Each row was made from one walk, in order. Every step used is in the known rows, and no mark comes twice. Write each row's walk.
(in the rows, 128 means zero)
Known rows:
kipe-ziza: [115  82 115 125 130 104 139 117 105 175 170 143 139 120 147 104 138 101
 118 138 126 124 103]
simen-velov-vamik: [152 154 119 143 121 162 137 108 126 132  72 139 115 156 188 107 133 133
 146 129 128 144 141]
ziza-kipe-fuma: [127  60  93 122 148  89 121 108 124 150 156 144 151 140 132 105 128  90
 118 134 139 158 103]
simen-rusi: [143 134  78 124 116 155 125 144 100 157  99 125 127 165 172 115 100 128
 130 130 137 161 132]
vamik-velov-simen: [154 141 131 142 119 181 123 106  96 101  69  97 130 137 198 174 147 146
 117 133 140 151 139]
simen-rusi-kipe: [134 142  75 133  87 133 134 149  99 185 109 111 144 171 162 107 102 128
 143 135 143 182 120]
vamik-velov-simen-rusi-divo: [172 162 101 145  95 199 121 113  85 119  20  99 139 190 204 175 118 163
 100 126 119 171 156]
zodu-kipe-ziza: [122  76 111 117 132  92 149 116 111 207 188 142 142  86 149  83 144  94
 140 152 138 124 104]
velov-vamik: [127 127 131 139 103 142 139 116 127 126  82 138 116 147 176 109 133 122
 139 146 142 126 123]
fuma-kipe-rusi-divo: [141  82  80 117  97  99 163 113  91 170 121 135 150 119 131 162 122  94
 111 116 149 138 109]
simen-rusi-kipe-ziza: [131 113  84 133  88 111 136 145  93 200 141 121 156 164 155  96 105 121
 134 142 125 170 111]
zodu-divo-velov-simen-rusi-kipe-ziza: [126 159  59 141 108 109 188 133 105 193  77 165 132 160 204 131 112 138
 132 133 139 168 129]
zodu-kipe-miluv: [120  89 110 124 128  86 146 137 109 192 179 131 127 106 146  88 134 102
 145 148 138 118 106]
kipe-rusi-divo: [136  94  96 124 115 117 150  99 102 166 114 156 150 157 155 165 138 122
  92 105 146 140 103]
simen-velov-divo: [157 160  90 152 140 158 152 106 106 149  69 145 127 142 180 131 139 148
 130 101 130 155 144]
miluv-kipe-rusi-divo-velov-vamik: [135  99 130 125 104 127 147  73 110 124 102 169 128 162 161 160 110 124
 120 106 140 129 142]
miluv-kipe-zodu-divo-velov-simen: [110 114  97 126 159 100 202 108 103 146 107 165 143 114 194 179 114 113
 132 111 159 132 139]
fuma-kipe-rusi-divo-velov: [146 100  88 115  96  99 163 102  93 167 107 158 129 120 142 157 112  94
 120 109 148 128 123]
rusi-divo: [119 128  95 129 110 131 147 108 111 180  99 139 131 160 145 122 133 116
 102 118 131 140 118]
rusi-kipe: [110 128 102 134  97 107 146 129 111 188 142 116 143 134 144 109 138 112
 143 134 154 161 101]
divo-velov-simen-rusi: [164 174  87 135 114 174 140 124  98 129  33 148  93 170 200 138  78 145
 147 113 142 160 154]
fuma-kipe: [127 104  89 116 109 113 150 134 100 161 137 113 126  93 132 119 118  84
 145 139 151 136 120]
ziza-kipe-miluv: [116  64 104 138 136  71 131 122 116 163 156 125 143 153 128  99 129 108
 127 134 133 137  96]

Write each row's walk:
[136 149  55 149 110 116 198 152  95 180  51 130 169 163 209 166 105 143
 132 128 156 182 117] : velov-simen-rusi-kipe-zodu-divo
[162 116  84 126  94 119 173 101  87 147  64 150 126 129 155 180 100 110
 124 103 151 142 128] : fuma-kipe-rusi-divo-velov-simen
[122  83  97 122 106  82 150 150  92 163 165 112 124 105 121 111 112  83
 140 143 131 117 111] : fuma-kipe-miluv
[132 150 136 135 105 141 140 103 128 125  67 167  87 148 190 105 122 121
 150 134 142 115 141] : divo-velov-vamik
[162 162  68 144  98 179 147 127  93 149  19 123 129 197 179 149  83 152
 115 114 129 178 139] : velov-simen-rusi-divo
[157 129 100 134 112 135 160  86  99 143  55 173 124 167 181 183 116 139
 105  90 148 142 123] : kipe-rusi-divo-velov-simen
[147 163  75 126  98 154 135 120 100 175  54 158 109 196 176 114  89 133
 116 111 121 152 151] : simen-rusi-divo-velov
[162 163  84 135  98 147 138 131  98 143  65 152 112 173 187 130  74 130
 146 120 136 178 143] : divo-velov-simen-rusi-kipe-fuma
[123  80  98 118 124  81 178 136  91 168 136 126 154  80 148 143 120  74
 140 133 154 116 111] : fuma-kipe-zodu
[126 125  76 125 150 117 194 123  94 146  84 161 146 141 205 177  89 126
 134 112 152 149 153] : miluv-kipe-zodu-divo-velov-simen-rusi
[106 108 111 140  94  76 146 145 103 190 170 114 141 146 134 101 131 112
 139 139 134 141  93] : rusi-kipe-miluv
[154 165  92 148  89 132 147 142  91 153  64 137 105 184 183 125  75 145
 154 121 131 160 137] : divo-velov-simen-rusi-kipe-miluv
[118 145  62 131 110  86 188 148 101 207  92 161 156 158 205 133 112 122
 136 128 151 157 126] : simen-rusi-kipe-zodu-divo-velov
[146 148  88 149 108 139 172 136  87 148  49 108 178 158 234 192 140 154
 115 139 145 173 136] : vamik-velov-simen-rusi-kipe-zodu-divo
[161 120  96 128 116 122 168  88 105 177  80 169 129 129 180 156 122 129
 130 109 158 143 123] : zodu-kipe-rusi-divo-velov-simen
[134 166  50 133 114 119 177 140 111 170  72 172 126 166 206 139 103 129
 129 129 144 180 136] : zodu-divo-velov-simen-rusi-kipe-fuma
[109 105  74 115 135  61 210 134 103 186 119 165 142  79 178 148 130  76
 136 131 159 111 124] : fuma-kipe-zodu-divo-velov
[156  95  89 143 124 107 153  71 111 147  55 163 145 176 163 167 116 135
 111  95 153 162 113] : ziza-kipe-rusi-divo-velov-simen
[129 185  52 141 107 128 185 137 110 180  47 156 121 167 211 140 109 145
 140 126 156 179 138] : zodu-divo-velov-simen-rusi-kipe
[142  73  89 113 112  99 155 124  92 151 147 129 144  94 139 159 123  90
 132 126 163 136 106] : fuma-kipe-rusi
[136  53  95 128 142  88 136  96 116 151 137 141 163 141 147 147 140 115
 119 118 165 157  92] : ziza-kipe-rusi
[145 105  99 116 119 103 160  90 110 196 122 176 132 122 168 134 136 113
 125 115 155 130 119] : zodu-kipe-rusi-divo-velov
[ 98 135 107 144 104  63 208 123 125 190  90 173 153 133 206 131 148 113
 142 140 159 127 112] : rusi-kipe-zodu-divo-velov-vamik
[141  87  94 118 119 103 158 100 108 199 136 153 153 120 157 138 144 113
 116 122 156 139 105] : zodu-kipe-rusi-divo
[141 132  52 126 123  98 212 147  88 167  54 154 141 113 202 169  91 104
 141 127 156 140 141] : fuma-kipe-zodu-divo-velov-simen-rusi
